Every row comes from one small tree of marks. The marks that hang from a mark follow it in brackets, in the order of their numbers. Every link used is in the known rows. Which tree was each row made from?
Known rows:
k170[k526[k361[k458]] k832[k615]]: [  9.2  15.1 -29.6 -13.4 -55.6   2.6 -18.3  -7.0  -4.3  20.6 -11.6  -1.4
  21.5  21.0  14.0 -22.3  64.5  -6.6 -30.5]
k989[k526[k170[k832] k361[k458]]]: [  1.0 -19.6  -7.9  26.7  44.4  11.0 -11.2 -19.7  23.6  18.8  36.5   9.6
 -40.7  -7.4  33.2 -28.2 -29.9 -19.7 -20.5]
k526[k170[k832] k361 k989[k458]]: [-26.0   5.2   8.9  -8.3 -10.5  21.1 -28.0  -7.2  44.6  30.1  22.4 -13.9
 -28.3  -2.1  20.0 -22.8 -19.7 -44.6 -23.1]
k458[k361 k989[k526[k170]]]: [-30.0  -6.7 -66.7  -8.8 -28.6 -14.1   8.2 -14.5  35.2 -11.6  31.9  26.9
 -40.6  -2.2  38.6 -16.6 -90.4  21.0 -15.2]
k458[k361 k989]: [-18.5   8.7 -77.5 -32.9 -74.5  -7.3   9.8 -21.7  24.4 -20.5  17.9  25.6
 -14.6   7.9  32.6 -21.2 -67.8  28.9   8.2]
k458[k361 k989[k526]]: [-28.7   0.1 -70.4 -18.3 -27.4 -15.0   9.5 -24.3  22.2 -26.9  24.2  23.1
 -29.8   1.4  39.8 -17.8 -74.8  26.8  -2.9]
k361[k458[k989[k526[k170]]]]: [  9.0 -26.4 -36.6  13.0  -6.8  -5.6  15.9 -24.4  37.1  25.1  62.6  14.4
 -21.3   1.7  47.9 -23.9 -45.0   7.3  -4.3]
k526[k170 k361[k458] k989]: [-26.2 -14.5   5.5   0.9  -4.8  21.6 -30.2 -32.0  52.3  31.4  51.4 -10.2
 -54.5  -1.8  14.7 -18.3 -31.7 -28.2  -3.1]
k832[k170[k526] k615]: [ 64.4  16.4 -10.6 -35.0 -67.3  -7.7  -3.8   9.9 -33.6  22.2 -11.2  -2.3
  36.4  42.9  20.3  -7.5   3.4  19.3   8.1]
k989[k458[k361] k526]: [ -2.6 -12.6 -25.7   3.8  57.8 -10.7  18.7 -23.1  -5.0  11.3  26.0  40.8
  18.0 -16.4  44.0 -16.9 -82.2   4.9  14.8]
k361[k458[k989[k526[k170[k832]]]]]: [ 13.3 -24.2 -35.4  12.2 -17.4  -8.1  11.9 -18.1  37.1  22.7  57.5  11.7
 -16.0   4.9  49.0 -29.5 -29.7   0.2  -9.8]
k361[k458[k989[k526]]]: [  8.9 -22.1 -39.0   5.5  -7.1  -6.3  16.4 -31.4  27.7  15.3  57.0  12.4
 -12.3   3.9  49.4 -24.2 -35.3  11.1   5.6]
k458[k989[k526[k170[k832] k361]]]: [-25.3   2.0 -44.2  -0.9 -10.8   8.9   1.7 -12.6  39.3  -3.9  24.6  -6.1
 -51.3   1.2  42.2 -21.4 -41.5   1.4 -38.4]
k615[k832[k170]]: [ 54.7   4.8 -35.3 -36.5 -42.4   2.9   0.4 -23.4 -47.5 -21.3   2.3  13.3
  -8.4  19.9  31.1 -22.0   3.7  12.5   2.4]
k361[k458]: [ 33.4 -18.4 -25.6   4.6 -15.7   6.8  11.4 -31.6  14.2  25.9  45.8  26.7
  15.1   6.8  33.8 -29.1 -26.2   6.7  34.1]
k615[k832[k170[k526[k361[k458]]]]]: [ 43.1   3.5 -39.1 -35.1 -44.9   1.9  -9.9 -30.0 -47.9 -14.0   3.6  14.1
 -12.6  12.4  24.3 -18.9  40.3   9.7 -14.2]
k989[k526[k170 k361[k458]]]: [ -5.0 -23.3  -8.6  26.7  57.5  14.3  -5.6 -29.6  23.7  22.6  41.7  13.9
 -46.5 -12.3  32.2 -21.7 -52.3  -9.9 -11.4]
k989[k458]: [ 18.3   1.4 -22.0  -5.8   1.8  14.1  25.3 -16.7   2.5  30.5  16.8  30.2
  41.1  -3.2  38.6 -20.7 -55.9   3.9  24.0]
k170[k526[k361 k989] k832[k615]]: [-22.9  27.3 -23.4 -28.8 -55.9   6.5 -30.5  -2.8   4.9   1.5 -24.9 -22.5
   9.6  27.2   5.6 -12.0  63.8 -13.6 -30.6]
k526[k361 k989]: [-37.6  15.0 -11.0 -30.5  -3.1  31.2 -28.4 -41.9  20.5 -15.7   8.6 -21.0
 -34.1   7.9  10.8 -15.3 -11.4 -12.6  19.1]
k832[k170]: [ 68.3   9.4 -12.7 -33.6 -51.3  14.1  -1.6   2.2 -16.0  -1.7   4.7  12.2
  19.1  25.6  25.9 -25.4 -10.9   7.1  36.1]

Write each row's tree:
[-34.5  13.8  -2.7 -29.4  12.6  24.8 -18.8 -40.2  16.6   3.4  14.8 -16.0
 -13.5  -0.9  20.7 -14.3 -21.2 -18.7  15.8] => k526[k361 k989[k458]]
[-46.2  17.4 -29.3 -25.1 -18.8  24.2 -15.2 -21.9  12.6   7.3  -6.8   6.1
   3.3  -4.6   7.5  -3.1  24.8  -3.3  -9.7] => k170[k526[k361 k989[k458]]]
[ 25.0  -8.6  -1.2  10.8 -25.7  12.1 -19.5 -15.3  28.3  48.7  33.7  -0.3
 -26.9   9.2  23.9 -34.3 -19.9 -24.4 -22.8] => k526[k170[k832[k615]] k361[k458]]
[ 40.2  19.4 -20.3 -39.1 -58.1  20.2 -16.1   0.6 -19.9  -2.2 -12.4  10.9
  10.5  16.4  12.4 -18.2  35.6   5.5   7.8] => k832[k170[k526[k361]]]
[-14.7   7.0 -41.6 -10.7 -27.4  24.5  -9.9 -27.2   6.6  13.4   2.3  22.5
   1.0  -4.6   9.3 -13.9  32.4   8.0  -7.9] => k170[k526[k361[k458]]]
[-23.4  -0.7  -5.3 -21.4  -0.3  20.0 -28.1 -50.2  24.6   0.6  34.8 -18.0
 -32.1   5.3  16.9 -20.7  -1.6 -17.1  22.1] => k526[k361[k458] k989]
[-10.2 -14.0  -1.0  21.8  78.3  12.9   7.2 -20.7  14.4  38.6  33.1  19.5
 -18.4 -24.0  41.6 -16.9 -74.4 -15.3 -19.8] => k989[k458 k526[k170 k361]]
[-30.3  -2.0 -44.1   0.4  -1.3  10.6   6.1 -20.0  38.9  -1.8  28.2  -3.2
 -55.2  -1.8  41.0 -16.8 -58.3   8.8 -32.3] => k458[k989[k526[k170 k361]]]
[ 10.0 -14.8 -13.0  25.7  33.1   2.1   4.7   0.6  18.9  19.7  21.7  11.7
 -17.1   7.9  35.7 -19.8 -58.3  -5.8 -14.9] => k989[k526[k170[k832[k615]]]]
[ 30.5   8.8 -40.3 -41.9 -51.3   0.7  -8.0 -19.4 -42.4 -22.3  -5.7   9.3
  -7.9  19.1  22.0 -11.3  32.1  11.0 -10.6] => k615[k832[k170[k526[k989]]]]
[ 50.1  16.1   1.4 -41.1 -57.8 -13.7  -7.2   8.8 -27.5  25.9  -4.3 -12.2
  38.8  41.8  21.5  -2.2   4.5   9.1   8.4] => k832[k170[k526[k989[k458]]] k615]
[ 28.1  -3.5 -15.9  11.3 -43.3   8.9   3.1  13.9  29.2  39.8  14.1  12.8
   2.7  21.0  25.6 -25.5 -48.5  -9.0 -12.1] => k526[k170[k832[k615]]]
[-22.5  17.9 -41.0 -24.2 -61.5   1.1 -11.9  10.4  13.9   1.3 -13.5  15.7
  38.4   9.5  13.4 -15.5  50.3 -13.9 -14.5] => k170[k526[k989[k458[k361]]] k832]
[ 47.7  16.5  -3.2 -42.2 -66.7 -11.1 -12.1   8.5 -24.8  17.2  -7.2 -14.9
  28.5  46.1  16.6  -2.3  10.2  12.0   9.8] => k832[k170[k526[k989]] k615]
[  2.5 -21.1  -6.7  28.0  67.4   3.8  23.5  -7.2  18.3  44.7  37.6  31.3
   1.3 -18.0  47.3 -14.2 -87.6  -8.0  -9.2] => k989[k458 k526[k170]]
[-39.2   7.2 -30.6 -19.4 -26.8  20.4 -21.5 -29.6  18.7   5.1   7.5   4.5
  -9.1   0.2   5.1  -7.4  38.7  -1.7  -4.8] => k170[k526[k361[k458] k989]]
[-16.2  -9.3   6.3  -2.4 -22.9  16.8 -37.0 -17.3  53.4  27.0  42.1 -16.6
 -45.6   5.3  16.6 -28.4   1.7 -43.0 -14.7] => k526[k170[k832] k361[k458] k989]
[ -2.3 -10.9   0.1  20.7  66.3  10.2   2.6 -11.1  14.7  34.9  26.8  15.6
 -12.6 -19.5  42.9 -24.3 -50.9 -25.8 -27.9] => k989[k458 k526[k170[k832] k361]]
[ 43.5   8.2 -43.9 -36.7 -52.0   2.5  -2.3 -17.6 -48.4 -19.6  -7.9  18.1
  -2.8  16.6  23.5 -14.8  28.2  16.1 -10.9] => k615[k832[k170[k526]]]
[ 25.5  19.0  -8.7 -45.5 -49.4  14.0 -19.8  -0.3 -13.8   1.2  -4.8   1.3
  14.4  15.7  14.0 -12.3  35.3  -4.5   8.5] => k832[k170[k526[k361 k989[k458]]]]
[ -0.4  26.5 -33.5 -19.2 -57.0  10.7 -18.6  -1.0  -6.7  10.0 -30.2  -3.5
  19.0  22.8   9.6 -19.0  57.6  -3.5 -33.1] => k170[k526[k361] k832[k615]]
[ -9.6  15.5 -49.0 -15.6 -66.5  13.7 -17.4  -6.6  14.2   2.9  -6.1   7.7
   6.0   5.8  16.8 -28.2  78.2  -9.5 -37.2] => k170[k526[k361[k458[k989]]] k832]
[-25.6  15.0 -29.7 -21.3 -52.9  13.7 -31.4  -9.1  19.4  -1.1  -4.6  -4.9
   4.2  10.1   7.7 -21.8  86.7 -22.5 -22.7] => k170[k526[k361[k458] k989] k832]
